What can hang from each mark
E: B L
P: B
R: L X
L: P T U X
B: E L T
T: B
X: B L P

Each row was made from one small tree. The marks that hang from a mark follow it in brackets, in alphabetical order. Every link used is in the known rows. Write each row's tree.
Known rows
E(B(L T)): [-0.01  0.20 -0.60  0.16 -1.63  0.07  0.08 -0.03  1.38  0.24 -0.30  0.85
  1.04 -2.45  0.32 -0.91 -1.55  0.06  4.15  0.30  0.68  0.03 -1.45]
R(X(L(T U) P)): [ 0.48 -0.95 -0.03  0.08  0.50  0.37 -1.33 -0.22  1.37 -0.55 -0.13 -1.01
 -0.55  0.95  0.31  0.64 -0.20  0.81 -2.64  0.03  0.03 -0.69  0.75]
B(E L(P U X)): [ 0.82  0.63  0.27  0.38 -0.05  0.30  0.25 -0.32 -1.16  0.85  0.80 -0.23
 -0.65  0.94 -0.67  0.27  1.18  0.32  1.59 -0.15 -0.60 -0.45  0.95]
P(B(L(U))): [-1.16  0.12 -0.55 -0.22 -0.64 -0.22  0.21  0.61 -0.60  0.65 -0.78 -0.88
  0.79  0.01  0.59  0.34  0.12 -0.39 -1.39  0.00  1.05  0.39 -1.22]
B(E L(P) T): [ 0.33  0.59  0.11  0.13 -0.77  0.24 -0.12 -0.98  0.44 -0.46  0.96  1.08
  0.10 -0.23 -0.51  1.34 -0.60  0.66  5.26 -0.03 -0.50 -0.22 -0.19]
B(L(U)): [-0.82 -0.10 -0.57  0.29 -0.24 -0.03 -0.23  0.11  0.02  0.28 -0.16 -1.41
  0.73 -1.65  0.74 -0.15 -0.10  0.01  0.80 -0.19  0.47 -0.06 -1.26]
X(B): [-1.29 -1.18 -0.49 -0.66  0.03 -0.53  0.03  0.46  0.16 -0.14 -0.37 -0.78
  0.40 -2.08  0.12 -0.31 -0.72 -0.68 -1.40 -0.21  1.02  0.78 -1.02]
P(B(L(X) T)): [-0.36  0.57 -0.37 -0.55 -0.91 -0.49  1.22 -0.21 -0.18  0.39  0.25  0.71
 -0.07  0.83 -0.59  1.10 -0.70 -0.62  3.48  0.49  0.43  0.34 -0.63]
E(L(P U)): [-0.35  0.17 -0.32  0.21  1.13 -0.20  0.91  0.37 -0.66 -0.48 -0.09 -2.05
  0.08 -0.35  0.93 -1.86  0.02 -0.41 -2.49 -0.22 -0.37 -0.12 -0.27]
E(B(L(T U X))): [ 0.59  0.64 -0.15  0.84 -0.18 -0.26  0.26  0.37 -0.22  1.00 -0.64 -0.81
 -0.57 -0.68  0.57 -1.36  0.40 -0.19  1.75  0.03  0.01 -0.46  0.68]
R(L X(P)): [ 0.59 -0.63 -0.34 -0.54 -0.19  0.49  0.47 -1.17  2.13 -0.09  0.59  0.21
  0.56 -1.15 -0.95 -0.07 -2.35  0.46 -3.65  0.35  0.60 -0.43 -0.76]
X(L(U) P): [-0.32 -1.77 -0.44 -0.18 -0.04  0.15 -1.54  0.56  0.59 -0.75  0.04 -0.38
  0.42 -0.28  0.16 -0.17  0.29  0.59 -2.57 -0.04 -0.05 -0.26 -0.37]
E(B L): [-0.13  0.13 -0.78  0.10 -0.38 -0.58  0.76  0.63  0.63  0.51 -0.60 -0.24
  1.34 -3.07  0.88 -2.98 -1.90 -0.93 -1.37  0.02  1.14  0.44 -1.45]
E(B(L(P U X) T)): [ 1.08  0.52  0.14  0.37 -0.77  0.44  0.70  0.23 -0.11  0.41  0.07  0.14
 -0.74  0.22 -0.11 -1.70  0.48  0.06  2.67  0.46 -0.52 -0.61  0.77]
P(B(E L(T U))): [-0.87  0.77  0.15  0.46 -0.52 -0.26 -0.51 -0.22 -0.68  0.43 -0.84 -0.35
  0.06  1.29  0.43  1.91  1.01  0.13  1.09 -0.36  0.06  0.22 -0.05]
T(B(E L(P U X))): [ 1.38  1.13  0.67  0.13  0.67  0.53  0.41  0.18 -1.78  1.42  0.88  0.73
 -0.32  0.78 -0.45 -0.31  1.29 -0.05 -1.97  0.11  0.38 -0.06  1.31]
T(B(L)): [ 0.13  0.45 -0.41 -0.24  0.41 -0.12  0.47  0.35 -0.20  0.68  0.22  0.71
  1.24 -2.47  0.49 -0.45 -1.29 -0.21 -1.73  0.17  1.99  0.65 -1.33]
E(B(T)): [-0.20 -0.15 -1.02 -0.19 -0.97 -0.31  0.52  0.34  1.56 -0.22 -0.32  0.58
  0.38 -2.00  0.26 -0.97 -1.34 -0.41  2.97 -0.03  0.29  0.12 -0.92]
T(B(E(L))): [ 0.23  0.80 -0.06 -0.07  0.77 -0.13  0.44  0.06 -0.46  0.68  0.26  0.75
  1.45 -2.05  0.32 -1.00 -0.90 -0.73 -2.67 -0.06  1.28  0.77 -0.92]
X(B(L) P): [-0.55 -1.88  0.03 -0.37 -0.73  0.13 -0.79  0.17  0.52 -0.22 -0.01  0.20
  0.94 -1.76 -0.40 -0.30 -1.04  0.45 -1.50  0.31  0.99  0.67 -1.10]
X(B(T) L P): [-0.70 -2.40  0.12 -0.72 -0.66  0.35 -1.82  0.04  1.17 -1.26 -0.02  0.96
  0.59 -0.75 -0.52  0.35 -0.42  0.51 -0.27  0.40  0.07  0.27 -0.77]
L(P T U X(B(E))): [ 0.10 -0.05  1.01  0.15  0.99 -0.12  0.03 -0.01 -1.41  0.01 -0.10 -0.96
 -1.93  2.04 -0.46  0.45  2.23 -0.28 -0.52 -0.40 -1.42 -0.12  2.38]
B(E(L(P T U X))): [ 0.65  1.28  0.56  0.82  1.46 -0.37  0.92 -0.37 -1.31 -0.19  0.36 -1.36
 -1.41  1.69  0.06 -0.41  1.34 -0.18  0.65 -0.41 -1.78 -0.59  1.75]
T(B(E L(U))): [ 0.17  0.69  0.22  0.36 -0.04  0.62 -0.70  0.25 -0.60  1.22  0.09  0.38
  1.03 -1.42  0.51  0.19  0.63  0.05 -1.60 -0.15  1.43  0.37 -0.58]
X(L(T(B(E)) U) P): [ 0.54 -0.61  0.67  0.29  0.93  0.52 -1.99  0.34 -0.11 -0.07 -0.01  1.17
  0.09  0.77  0.21  0.81  1.43  0.94 -3.48 -0.15 -0.11 -0.07  1.00]

Write each row's tree
[ 0.28  0.84  0.51  0.80  0.35  0.09 -0.47 -0.45 -0.66 -0.26  0.05 -0.62
 -0.56  0.91  0.35  1.08  0.96  0.87  2.28 -0.49 -0.80 -0.54  0.89]	B(E L(P T U))
[-0.92 -0.94 -0.63 -0.86 -0.72 -0.39  0.71  0.26  1.20 -1.08  0.07  1.03
 -0.07  1.30 -0.62  1.39 -1.05 -0.26  0.69  0.16 -0.28  0.44 -0.60]	X(P(B(T)))
[-0.25 -1.07  0.44 -0.51  1.03 -0.50 -0.83  0.22 -0.48 -0.94 -0.41  0.13
 -0.35  0.04  0.23  0.07  0.11  0.28 -1.91 -0.02  0.11  0.16  0.59]	X(B L(P T))
[ 0.60  0.41 -0.05 -0.04 -0.53 -0.03  0.02 -0.44 -0.29  0.15  0.76  0.98
  0.44 -0.62 -0.40  0.78 -0.77  0.66  2.02 -0.20  0.29 -0.02 -0.22]	B(E L(P))
[ 0.74  0.73  0.03  0.39  0.10  0.14  1.30  0.46 -0.33  0.12 -0.15 -0.73
 -0.78  0.30  0.23 -3.16  0.35 -0.69  0.79  0.34 -1.06 -0.50  0.68]	E(B(T) L(P U X))
[-0.27  0.27 -0.25  0.23  1.60 -0.52  0.73  0.27 -0.33 -1.13 -0.18 -1.75
 -1.36  1.26  0.84  0.14  0.70  0.14 -0.39 -0.57 -1.24 -0.57  1.09]	L(P T U)
[-0.80 -0.62 -0.20 -0.60  0.03 -0.37  0.71 -0.09  0.29 -0.22  0.25 -0.35
 -0.75 -0.72 -0.75  0.12 -0.05 -0.94  2.44  0.12 -0.29  0.38 -0.12]	L(X(B(T)))
[-0.44 -0.46 -0.16 -0.19 -0.29 -0.68  0.29  0.16  0.34 -0.45 -0.38  0.70
  0.22  0.98 -0.29  1.57 -1.02  0.42 -0.11  0.13  0.22  0.36 -0.33]	X(P(B(L(T))))
[-0.12 -0.88  0.39 -0.54 -1.11  0.83 -1.71 -0.92  1.39  0.41  0.11  0.85
  0.46 -0.93 -0.66  1.20 -0.53  0.12  1.27  0.29  1.20  0.22 -0.51]	R(X(B(E T) L))
[-1.10  0.92  0.20  0.52  0.37 -0.52  0.14  0.06 -0.73 -0.01 -0.99 -0.99
  0.14  1.33  0.74  0.53  0.85 -0.67 -0.90 -0.42 -0.42  0.29 -0.14]	P(B(E(L(T U))))
[-0.60 -0.48  0.31  0.10 -1.69  0.72 -1.01 -0.25  0.44 -0.04  0.02  0.79
  0.43  1.88 -0.65  1.84  0.58  0.65  2.05  0.17 -0.59  0.14 -0.38]	X(P(B(E L(U) T)))
[-0.27 -0.08 -0.13 -0.77  0.80 -0.99  0.11  0.47 -0.66 -0.75 -0.44  1.13
 -0.43  1.89  0.22  1.05 -0.23  0.13 -1.89 -0.01  0.11  0.17  0.67]	X(L(P(B) T))
[ 0.90  0.53  0.80  0.15  1.51  0.31 -1.32  0.30 -1.17  0.04 -0.06  0.96
 -0.40  1.36  0.45  0.41  1.59  0.73 -3.41 -0.25 -0.07 -0.26  1.56]	X(L(P T(B(E)) U))
[ 0.44  0.59 -0.26  0.04 -0.74 -0.33  0.30 -0.60 -0.20  0.95  1.01  0.51
  0.35 -1.01 -0.74  0.98 -0.51 -0.19  3.58 -0.08  0.42  0.04 -0.37]	B(E L(X))
[ 1.06  0.22  0.67  0.05  1.45  0.97  0.25 -0.72  1.17  0.18 -0.15 -0.33
 -0.19  0.12  0.04 -0.35 -0.34  0.54 -6.85  0.34  0.21 -0.53  0.71]	R(L(T(B) U) X(P))
[-1.26  0.26 -0.41 -0.17 -0.87  0.06  0.12  0.05  0.13  0.02 -0.59 -0.68
  0.45  0.68  0.36  0.97  0.25 -0.20  1.76  0.11  0.33  0.22 -1.23]	P(B(L(U) T))
[ 1.11  0.72 -0.22 -0.05 -0.02 -0.31  1.86  0.23  0.14  0.02  0.24  0.56
 -0.49 -0.41 -0.18 -2.82 -1.03 -0.81  1.56  0.44 -0.67 -0.22  0.40]	E(B(T) L(P X))
[ 0.94 -0.29 -0.43 -0.78  0.35 -0.10  0.07 -0.28  0.64  0.05  0.46  0.28
  0.03 -0.18 -0.15 -0.02 -1.64  0.16 -2.48  0.19  1.34 -0.32  0.22]	R(X(L(P)))
[-0.40 -1.44  0.43 -0.01  0.93 -0.26 -0.04  0.53 -0.24 -0.49 -0.32 -1.56
 -1.50  1.27 -0.42 -0.11  1.59 -0.17 -1.91 -0.07 -1.14 -0.08  1.43]	L(T U X(B P))
[ 0.00  0.50  0.27  0.50 -0.67  0.71 -0.51 -0.73  0.05 -0.42  0.44 -0.09
 -0.12  0.71 -0.11  1.06  0.71  0.69  4.26 -0.17 -0.92 -0.48  0.10]	B(E L(P U) T)
[ 0.50  0.94  0.47  0.43  0.49  0.36  0.88 -0.63 -0.72 -0.17  0.77 -0.65
 -0.94  1.39 -0.46 -0.58  1.10 -0.32  2.61 -0.10 -1.86 -0.58  0.97]	B(E(L(P U X)) T)
[-0.67 -2.16  0.74 -0.09 -1.12  1.09 -2.95 -0.14  0.67 -0.67 -0.17  0.59
  0.36  0.33 -0.57  0.80  1.38  0.76  0.21  0.09 -0.67  0.10 -0.05]	X(B(E T) L(U) P)
[-0.71  0.42 -0.22 -0.24  1.14 -0.83  1.10  0.82 -0.85 -0.66 -0.84 -0.94
 -1.25  2.81  0.58  0.70  0.74 -0.36 -2.25 -0.40 -0.82 -0.06  1.07]	L(P(B) T U)
[-0.45  0.21 -0.44  0.57 -0.58  0.22  0.24  0.44  0.87 -0.10 -0.89 -1.21
  0.73 -1.72  1.11 -2.72 -0.20 -0.67  0.81  0.04 -0.28 -0.21 -1.20]	E(B(T) L(U))
[ 1.15  0.91  0.27 -0.19  0.38  0.29  0.29  0.03 -0.77  0.82  0.73  1.94
  0.73 -0.94 -0.19  0.26 -0.47  0.42 -1.34  0.04  1.27  0.37  0.05]	T(B(E L(P)))
[-0.36  0.96 -0.07 -0.32 -0.48 -0.55  1.34 -0.51 -0.34  0.38  0.37  0.78
 -0.03  1.05 -0.79  0.50 -0.35 -1.16  2.76  0.19 -0.47  0.44 -0.38]	P(B(E(L(X)) T))
